What can hang from each mark
Z279: Z566 Z789
Z561: Z305 Z541
Z305: Z187 Z561 Z566
Z944: Z566
Z35: Z789
Z891: Z561 Z566
Z789: Z35
Z42: Z187 Z566
Z541: Z561
Z487: Z187 Z566
Z304: Z566
Z658: Z566
Z566: Z88 Z305 Z658 Z891 Z945
Z187: Z42 Z487
Z388: Z35 Z658

Each row was made from one small tree. The marks that hang from a mark follow it in brackets, in the order of their numbers. Every link used is in the known rows. Write each row's tree.
In the rows, zero is written as 128.
Known rows
Z42(Z187 Z566(Z88)): [121 128 127 146 126 144 129 140 125 162 129 125 123 126 132 104 136 113
 129 120 136 152 115 137 150 139 139 122 119  98 132 131 120 130 126 117
 120 134 126 166 108 129 131 113 126 120 131 122 119 127 135 128]
Z561(Z305(Z187(Z42)) Z541): [129 136 107 117 118 116 133 122 167 154 133 136 111 113 143 109 113 130
 114 119 109 134 124 124 118 147 137 127 118 125 129 140 120 125 147 119
 126 122 127 106 118 122 142 129 126 133 134 123 143 130 129 144]
Z561(Z305(Z187(Z42 Z487) Z566(Z891)) Z541): [124 133 110 115 120 125 124 127 173 169 131 128 108 106 152 118 116 122
 117 121  99 141 122 125 123 143 145 126 127 131 119 152 113 126 148 113
 123 123 114 100 106 126 146 129 129 126 131 121 152 129 131 159]
Z187(Z487): [126 131 133 126 124 128 123 127 126 156 131 121 129 125 122 138 133 131
 130 132 116 126 128 137 128 119 120 135 134 132 132 138 126 128 124 130
 128 132 111 120 121 124 142 131 127 119 123 128 124 128 124 144]
Z658(Z566): [132 128 128 132 132 138 125 127 128 107 132 120 127 134 136 122 127 125
 126 126 125 137 127 140 126 126 134 121 136 132 120 127 128 129 132 122
 125 138 130 133 117 126 129 119 129 133 129 121 134 124 127 146]
Z42(Z187(Z487(Z566))): [125 134 128 139 128 131 116 134 125 174 135 124 122 123 121 121 134 126
 126 130 125 136 133 126 142 128 115 134 126 108 131 143 118 129 129 121
 129 122 118 130 107 127 144 127 119 120 129 124 123 126 122 142]
Z305(Z187(Z42 Z487(Z566(Z945))) Z561): [136 130 122 122 115 139 125 141 155 175 135 114 120  97 135 124 128 124
 118 137  89 145 112 121 145 108 122 128 127 114 135 132 112 126 149 118
 136 110 107 109 100 123 151 127 118 118 133 120 159 126 136 133]
Z891(Z561(Z305(Z566))): [131 130 122 128 127 116 133 130 143 149 134 126 117 111 138 124 116 122
 132 128 119 143 118 125 142 130 155 132 129 140 122 129 131 123 144 121
 137 113 125 145 125 133 133 121 129 126 130 127 137 128 132 123]
Z487(Z187(Z42) Z566(Z88 Z658 Z891)): [122 123 124 135 143 127 122 144 147 225 139 113 126 128 141 121 125 118
 118 121 107 127 130 155 156 119 150 119 120 115 129 130 118 131 127 113
 118 161 127 114 101 127 121 135 120 122 140 146 172 123 135 134]
Z566(Z891): [121 124 129 131 132 132 121 135 118 126 125 126 130 127 131 133 130 120
 120 128 128 133 126 133 141 134 133 127 130 133 119 130 122 128 123 125
 126 132 129 126 125 135 121 135 135 129 129 137 142 127 136 120]
Z305(Z187 Z566(Z891 Z945)): [119 125 120 127 122 139 116 143 156 158 126 130 122 108 150 119 136 119
 125 131 113 150 110 117 143 122 124 119 132 128 115 134 116 133 149 102
 122 117 118 124  99 132 132 125 134 126 135 125 160 124 136 138]
Z304(Z566): [137 129 128 126 137 147 132 127 139 109 122 119 126 127 140 132 122 123
 138 127 126 132 130 132 133 129 144 130 127 131 125 128 125 127 126 122
 124 113 135 126 115 129 125 128 125 125 137 126 120 128 122 136]
Z891(Z566(Z305 Z658 Z945)): [111 138 127 122 144 120 137 137 171 186 135 120 128 120 148 123 128 130
 139 116 103 150 125 147 146 117 155 124 124 139 119 127 138 131 132 108
 125 167 124 157 113 125 121 140 135 121 133 138 147 128 138 136]
Z944(Z566(Z88 Z305 Z891)): [117 130 127 127 139 150 127 136 134 180 133 117 125 132 150 125 127 112
 133 115 107 145 117 143 140 124 145 121 127 145 118 115 117 130 117 122
 122 155 137 146 118 133 117 134 130 123 126 142 146 126 144 135]
Z388(Z35 Z658(Z566(Z88 Z891))): [132 131 128 132 153 133 136 129 154 143 149 125 132 149 134 116 122 108
 127 116 109 125 122 136 147 106 147 119 143 129 124 126 119 129 124 121
 112 169 125 120 130 124 119 117 127 133 137 130 161 131 143 145]
Z891(Z561): [131 127 130 131 127 118 130 131 135 122 131 128 128 116 125 128 123 131
 130 133 126 137 120 136 140 124 137 133 128 131 130 124 136 123 136 127
 135 113 128 143 133 130 129 128 128 126 131 127 129 128 130 104]
Z658(Z566(Z88 Z305(Z187) Z891(Z561))): [119 130 119 132 125 140 129 139 130 159 138 120 125 121 147 113 131 115
 119 120 109 155 104 151 150 121 127 119 131 142 120 114 125 127 133 113
 122 149 123 150 113 134 125 125 132 132 131 132 160 127 141 134]
Z279(Z566(Z88 Z305 Z658 Z891 Z945) Z789): [ 99 128 124 117 148 134 148 157 190 210 137 112 140 130 160 107 143 124
 138 100 125 168 113 182 155 111 143 116 121 142 132 109 144 134 138 107
 118 178 121 146 108 138 103 142 140 126 132 139 163 130 145 132]
Z658(Z566(Z88 Z305 Z891(Z561) Z945)): [110 129 122 136 128 128 136 141 135 155 137 118 131 127 151 117 132 118
 124 115 109 158 101 153 154 123 136 118 134 151 118 111 124 130 134 112
 123 166 124 159 111 132 118 129 142 134 134 141 171 124 145 128]
Z388(Z35(Z789) Z658(Z566(Z88 Z305 Z945))): [128 139 124 130 145 133 145 135 161 191 153 123 132 152 145  96 128 119
 132 104 107 127 120 131 147  93 154 120 131 134 129 124 117 129 134 116
 117 193 116 124 121 122 120 125 133 129 137 134 168 132 140 148]
Z187(Z487(Z566(Z88 Z658 Z891))): [118 129 135 132 136 133 124 135 139 196 135 113 132 131 136 140 131 120
 131 125 104 128 127 150 145 111 129 127 133 130 127 138 124 130 119 124
 120 152 110 128 115 129 133 138 128 114 127 135 143 127 130 149]
Z566(Z88 Z305(Z187 Z561) Z658 Z891 Z945): [ 91 131 109 128 127 122 141 154 170 239 133 125 126 108 157 104 133 110
 113 110  93 166  82 136 179 109 123 114 119 145 129 108 112 133 140 107
 111 175 108 170 116 139 113 150 141 123 141 151 201 132 157 122]
Z541(Z561): [123 124 127 133 123 126 139 130 146 126 131 122 132 120 124 115 126 128
 128 132 128 140 132 137 139 129 159 132 122 124 130 127 121 127 129 129
 135 127 135 133 142 129 129 137 125 126 129 134 139 126 129 115]
Z541(Z561(Z305(Z187(Z42(Z566))))): [127 128 118 131 119 123 146 132 151 166 137 120 122 111 134 103 123 123
 122 129 115 151 127 136 144 134 177 131 114 121 126 130 114 127 137 122
 135 129 135 133 128 126 138 129 123 125 132 133 147 127 132 131]
Z566(Z305(Z187(Z487)) Z658 Z945): [104 140 114 121 133 102 141 140 172 252 138 127 127 116 140 111 134 132
 121 119  98 151 112 139 151 106 117 124 118 145 128 118 121 134 139 111
 114 177 111 151 112 124 131 148 133 120 139 142 166 131 133 153]
Z279(Z566(Z88 Z305 Z658 Z891(Z561)) Z789): [108 127 127 116 149 139 144 155 184 200 139 111 136 124 154 109 138 122
 137 105 128 167 117 188 156 111 149 120 122 141 134 110 150 128 136 111
 122 161 122 147 117 142 107 139 133 123 128 133 152 133 142 124]
Z388(Z658): [131 131 129 121 147 118 135 127 151 147 137 131 132 137 128 117 125 124
 127 128 124 122 129 118 135 111 142 126 129 126 128 132 126 130 131 125
 119 146 122 119 127 122 123 128 126 130 136 123 133 132 126 130]
Z305(Z187 Z561(Z541)): [134 129 113 120 116 144 123 131 169 110 124 136 116 100 133 113 117 123
 116 133 116 142 109 113 135 126 106 126 129 109 136 130 120 123 154 117
 132  88 118 120 121 133 140 132 120 130 134 113 146 130 135 116]
Z279(Z566(Z88 Z305 Z891 Z945) Z789(Z35)): [107 130 128 125 135 149 141 149 165 207 140 112 134 133 158 112 140 120
 138 100 129 157 109 175 150 127 138 122 132 135 130 103 136 131 135 109
 127 170 126 133 105 138 106 132 139 131 129 141 163 128 149 134]
Z944(Z566(Z305(Z187) Z945)): [124 136 122 124 137 137 131 134 155 187 134 124 125 125 146 118 127 125
 135 121 105 150 120 131 135 119 133 123 125 139 118 114 118 132 135 115
 127 146 139 141 105 124 128 133 127 125 133 135 145 123 136 144]
Z42(Z566(Z658)): [125 126 132 131 146 133 137 134 146 161 126 118 128 131 134 120 124 119
 132 123 126 142 129 148 140 126 160 121 124 118 122 130 129 130 126 122
 117 154 129 157 120 128 124 128 130 119 132 124 122 127 132 141]
Z279(Z566(Z88 Z891 Z945)): [116 125 131 127 134 130 139 144 153 126 127 122 136 132 152 129 137 120
 134 116 116 150 113 154 151 132 144 121 131 129 123 122 135 132 134 113
 125 149 130 131 109 134 114 132 137 136 133 135 156 127 143 123]
Z541(Z561(Z305)): [124 128 120 132 122 119 145 128 145 150 135 124 125 119 131 110 120 123
 127 127 123 143 130 130 143 136 170 133 119 130 127 128 117 127 133 127
 138 128 136 136 140 130 131 135 126 128 129 137 146 128 131 126]
Z541(Z561(Z305(Z187))): [126 130 116 131 117 121 142 130 149 161 137 127 123 113 131 104 123 124
 123 130 120 145 125 129 144 133 161 133 117 125 128 127 116 127 139 122
 136 120 135 132 135 129 136 133 123 128 131 134 148 129 130 128]
Z305(Z561 Z566): [130 122 125 123 127 149 125 135 153 114 123 117 116 106 145 129 118 110
 132 132 117 145 116 105 139 120 142 123 140 128 123 133 116 126 147 119
 135 102 113 134 119 139 131 121 126 123 127 114 146 126 138 131]
Z541(Z561(Z305(Z187 Z566))): [125 128 116 129 118 127 140 131 157 163 136 124 120 110 138 105 122 121
 127 130 117 150 125 124 142 131 168 130 120 127 124 132 114 128 142 118
 135 117 131 132 130 131 137 129 124 126 130 130 150 127 130 136]

Which tree is each row?
[125 131 115 125 123 117 131 129 179 155 132 134 114 106 147 112 112 124
 126 122 112 146 109 132 139 132 145 127 125 131 129 134 132 122 152 114
 126 113 121 142 125 131 134 127 128 126 135 122 144 130 133 124] => Z891(Z561(Z305(Z187 Z566(Z88 Z658)) Z541))
[123 122 125 122 137 143 126 138 170 138 124 116 116 106 148 124 116 110
 130 129 114 147 116 111 144 114 151 120 136 130 124 135 118 127 147 117
 126 119 111 144 123 138 127 127 126 119 130 116 152 128 138 136] => Z305(Z561 Z566(Z658))
[ 93 124 126 139 132 118 131 148 157 189 126 126 137 131 149 117 137 120
 121 110 111 145  97 150 162 119 138 114 122 141 129 121 121 135 126 115
 105 181 117 160 125 131 107 143 148 122 139 151 177 128 147 117] => Z566(Z88 Z658 Z891 Z945)
[113 132 123 125 144 146 126 140 155 214 134 120 123 126 153 113 128 112
 126 114 100 150 113 146 146 115 144 117 120 142 121 116 118 131 122 117
 112 164 133 153 116 132 118 138 127 118 131 141 154 128 143 143] => Z944(Z566(Z88 Z305(Z187) Z658 Z891))
[127 132 118 124 132 138 134 128 145 121 134 118 121 124 142 118 118 119
 123 122 115 147 122 136 132 127 129 122 137 138 120 120 122 127 138 120
 129 142 125 139 117 132 129 129 128 136 130 122 148 126 134 147] => Z658(Z566(Z305(Z561(Z541))))
[122 130 118 126 128 113 134 128 174 145 131 130 116 112 146 118 109 123
 130 120 115 143 114 136 137 135 154 128 127 136 127 134 132 122 147 118
 127 122 122 145 131 132 130 129 131 127 134 125 142 130 134 122] => Z891(Z561(Z305(Z566(Z88 Z658)) Z541))
[119 130 131 144 124 144 125 139 123 182 131 120 124 124 127 111 139 116
 130 123 128 150 115 143 150 133 133 127 123 101 134 138 118 130 123 119
 120 138 114 159 104 126 141 115 125 113 127 122 116 127 132 140] => Z42(Z187(Z487) Z566(Z88))
[118 129 115 117 123 139 119 139 211 166 124 125 114  92 151 115 120 120
 124 130  96 155 102 115 142 109 120 120 136 121 130 143 114 129 165 102
 121 112  95 128 103 130 145 136 127 117 137 112 166 127 135 145] => Z305(Z187(Z487) Z561(Z541) Z566(Z658 Z945))
[114 125 128 134 140 135 135 142 162 148 122 118 133 123 153 124 126 118
 134 116 114 149 105 153 162 120 155 123 123 142 126 121 124 129 129 112
 112 143 127 157 114 133 111 139 139 121 146 142 155 128 137 117] => Z304(Z566(Z88 Z658 Z891(Z561) Z945))
[132 137 114 121 115 118 131 129 133 200 139 126 114 113 136 117 127 126
 118 126 103 137 121 123 132 130 139 131 119 133 128 136 117 127 138 123
 129 128 119 114 111 121 148 121 124 124 129 129 142 131 128 155] => Z561(Z305(Z187(Z42 Z487)))
[131 129 135 122 139 156 131 137 161 155 137 115 130 135 142 117 133 128
 141 113 143 140 131 167 127 129 140 128 134 118 133 117 144 128 137 119
 133 136 133 115 112 133 118 122 125 129 125 121 126 128 132 140] => Z279(Z566 Z789(Z35))
[128 136 130 123 136 126 133 134 153 147 137 119 125 107 139 131 122 130
 141 127 108 152 124 149 148 121 157 134 129 136 121 125 148 122 134 114
 142 125 127 156 121 131 129 130 128 122 128 130 130 128 137 110] => Z891(Z561 Z566(Z305))
[126 133 121 128 130 134 141 136 142 209 143 116 126 125 149 123 127 118
 131 120  98 136 123 136 142 116 127 120 121 125 126 119 123 129 129 118
 126 148 125 128 110 128 129 129 122 125 131 132 152 127 134 145] => Z487(Z566(Z88 Z305(Z187(Z42))))
[115 122 127 130 131 128 122 138 162 124 123 125 126 114 149 131 124 121
 132 126 118 148 116 128 141 131 146 123 137 137 113 137 123 129 145 111
 127 126 120 135 113 135 123 131 140 127 135 128 155 122 138 121] => Z305(Z566(Z891(Z561(Z541)) Z945))
[124 128 137 129 130 118 127 140 139 187 137 103 133 117 134 145 132 132
 125 130  90 135 132 151 140 116 152 132 128 132 124 141 117 127 128 126
 132 153 112 106 102 117 141 134 129 116 131 136 153 121 132 138] => Z187(Z42 Z487(Z566(Z891(Z561) Z945)))
[141 136 129 128 150 140 135 130 152 153 149 124 130 152 135 102 124 121
 130 113 117 118 135 128 137  98 158 123 134 124 128 134 119 127 133 121
 119 170 121 110 124 122 126 121 127 128 135 124 149 131 132 149] => Z388(Z35(Z789) Z658(Z566))
[128 137 123 117 132 126 131 132 181 139 136 124 120  98 143 122 117 136
 133 126 100 153 123 153 137 128 151 131 123 127 124 133 146 119 144 109
 138 120 125 138 115 126 136 133 126 124 132 123 135 128 137 110] => Z891(Z561(Z541) Z566(Z305(Z187(Z42))))
[126 126 137 125 129 127 128 136 142 160 131 104 128 114 129 138 129 129
 121 130 100 141 131 160 131 128 164 131 126 126 126 146 120 124 123 130
 127 151 112 115 108 118 145 129 130 113 127 127 133 124 134 138] => Z187(Z42(Z566(Z891(Z561(Z541)))) Z487)
[113 122 133 121 147 144 136 154 183 166 133 113 138 127 150 111 139 125
 137 109 134 160 117 187 152 113 151 119 123 130 137 118 152 128 137 113
 121 147 124 141 118 139 108 134 133 122 129 128 144 131 140 116] => Z279(Z566(Z88 Z658 Z891(Z561)) Z789)
[121 125 129 137 136 126 138 140 136 149 126 120 131 124 140 125 125 115
 131 123 122 155 116 146 157 136 163 126 129 127 112 125 123 130 134 115
 129 143 133 160 109 133 123 129 141 125 136 135 143 123 143 120] => Z42(Z566(Z891(Z561(Z305)) Z945))
[123 132 111 125 113 123 135 135 153 201 137 126 113 110 157 110 128 119
 124 118  99 147 106 117 137 129 151 120 120 136 124 131 114 130 148 111
 124 134 118 126 104 124 138 113 131 126 132 129 160 128 136 152] => Z561(Z305(Z187(Z42) Z566(Z88 Z945)))
[ 92 135 117 129 132 105 152 142 167 238 136 124 132 128 152 108 133 124
 127 104 103 150  99 146 155 111 131 116 115 151 133 108 124 134 130 116
 109 199 114 171 126 127 111 144 141 123 137 150 173 132 143 137] => Z566(Z88 Z305 Z658 Z945)
[105 131 124 116 145 131 153 153 198 211 139 114 138 131 158 103 142 130
 143 100 125 164 115 180 147 107 139 116 119 139 138 108 149 134 141 108
 120 175 120 147 110 133 108 137 135 125 131 133 153 131 139 137] => Z279(Z566(Z88 Z305 Z658 Z945) Z789)
[118 131 135 132 140 123 125 136 145 193 134 115 134 130 135 142 130 125
 131 127 105 132 131 146 146 112 130 129 134 131 121 139 123 132 125 121
 123 154 113 126 109 127 134 143 131 116 131 137 147 124 129 150] => Z187(Z487(Z566(Z658 Z891 Z945)))
[127 134 116 128 152 119 132 134 150 240 142 120 122 131 135 120 117 121
 128 124 116 128 141 141 152 116 130 126 125 121 124 122 125 132 133 111
 126 154 131 127 104 131 124 143 115 127 139 142 157 125 125 151] => Z487(Z187 Z566(Z305 Z658))
[122 128 116 129 123 123 140 132 166 175 136 124 119 110 140 102 121 120
 125 128 115 151 125 128 145 129 172 128 118 128 125 133 115 128 142 117
 131 126 130 136 132 131 135 132 123 123 132 131 153 128 130 139] => Z541(Z561(Z305(Z187 Z566(Z658))))
[132 124 123 128 132 128 121 136 128 170 131 119 123 122 123 119 129 127
 117 131 126 130 132 145 139 134 149 127 122 114 128 131 119 129 131 119
 129 139 130 110 102 123 131 124 121 126 135 137 145 123 131 127] => Z487(Z187(Z42(Z566(Z891))))
[116 129 119 130 133 133 133 139 135 138 133 116 127 124 147 120 126 115
 121 120 111 157 112 137 152 125 133 120 138 146 112 116 115 131 138 113
 128 156 125 148 108 134 121 134 139 137 134 136 170 123 143 138] => Z658(Z566(Z305(Z561) Z891 Z945))
[133 133 120 124 135 135 139 136 145 189 140 114 122 116 144 127 119 117
 129 128 100 140 130 124 145 116 130 125 126 122 121 122 119 127 138 118
 135 131 126 124 108 132 133 133 118 127 133 127 153 126 134 143] => Z487(Z566(Z305(Z187(Z42) Z561)))
[125 132 121 124 132 147 142 130 140 154 128 117 125 126 150 125 125 117
 138 116 115 140 117 140 141 124 139 126 123 141 128 116 124 127 122 120
 120 135 128 142 117 132 120 130 128 125 135 134 134 131 130 139] => Z304(Z566(Z88 Z305))
[134 137 125 126 153 138 137 134 148 176 151 121 129 151 139 103 124 115
 126 110 111 125 134 130 147 100 159 124 134 134 121 131 115 127 130 119
 119 182 120 113 123 127 122 129 130 129 135 132 162 132 138 150] => Z388(Z35(Z789) Z658(Z566(Z305 Z891)))
[ 88 128 115 130 133 117 145 152 163 225 132 120 130 117 157 113 129 109
 118 107  98 161  88 140 177 113 137 115 122 152 127 108 113 132 132 113
 114 188 110 175 124 139 106 152 145 124 139 155 197 131 158 119] => Z566(Z88 Z305(Z561) Z658 Z891 Z945)
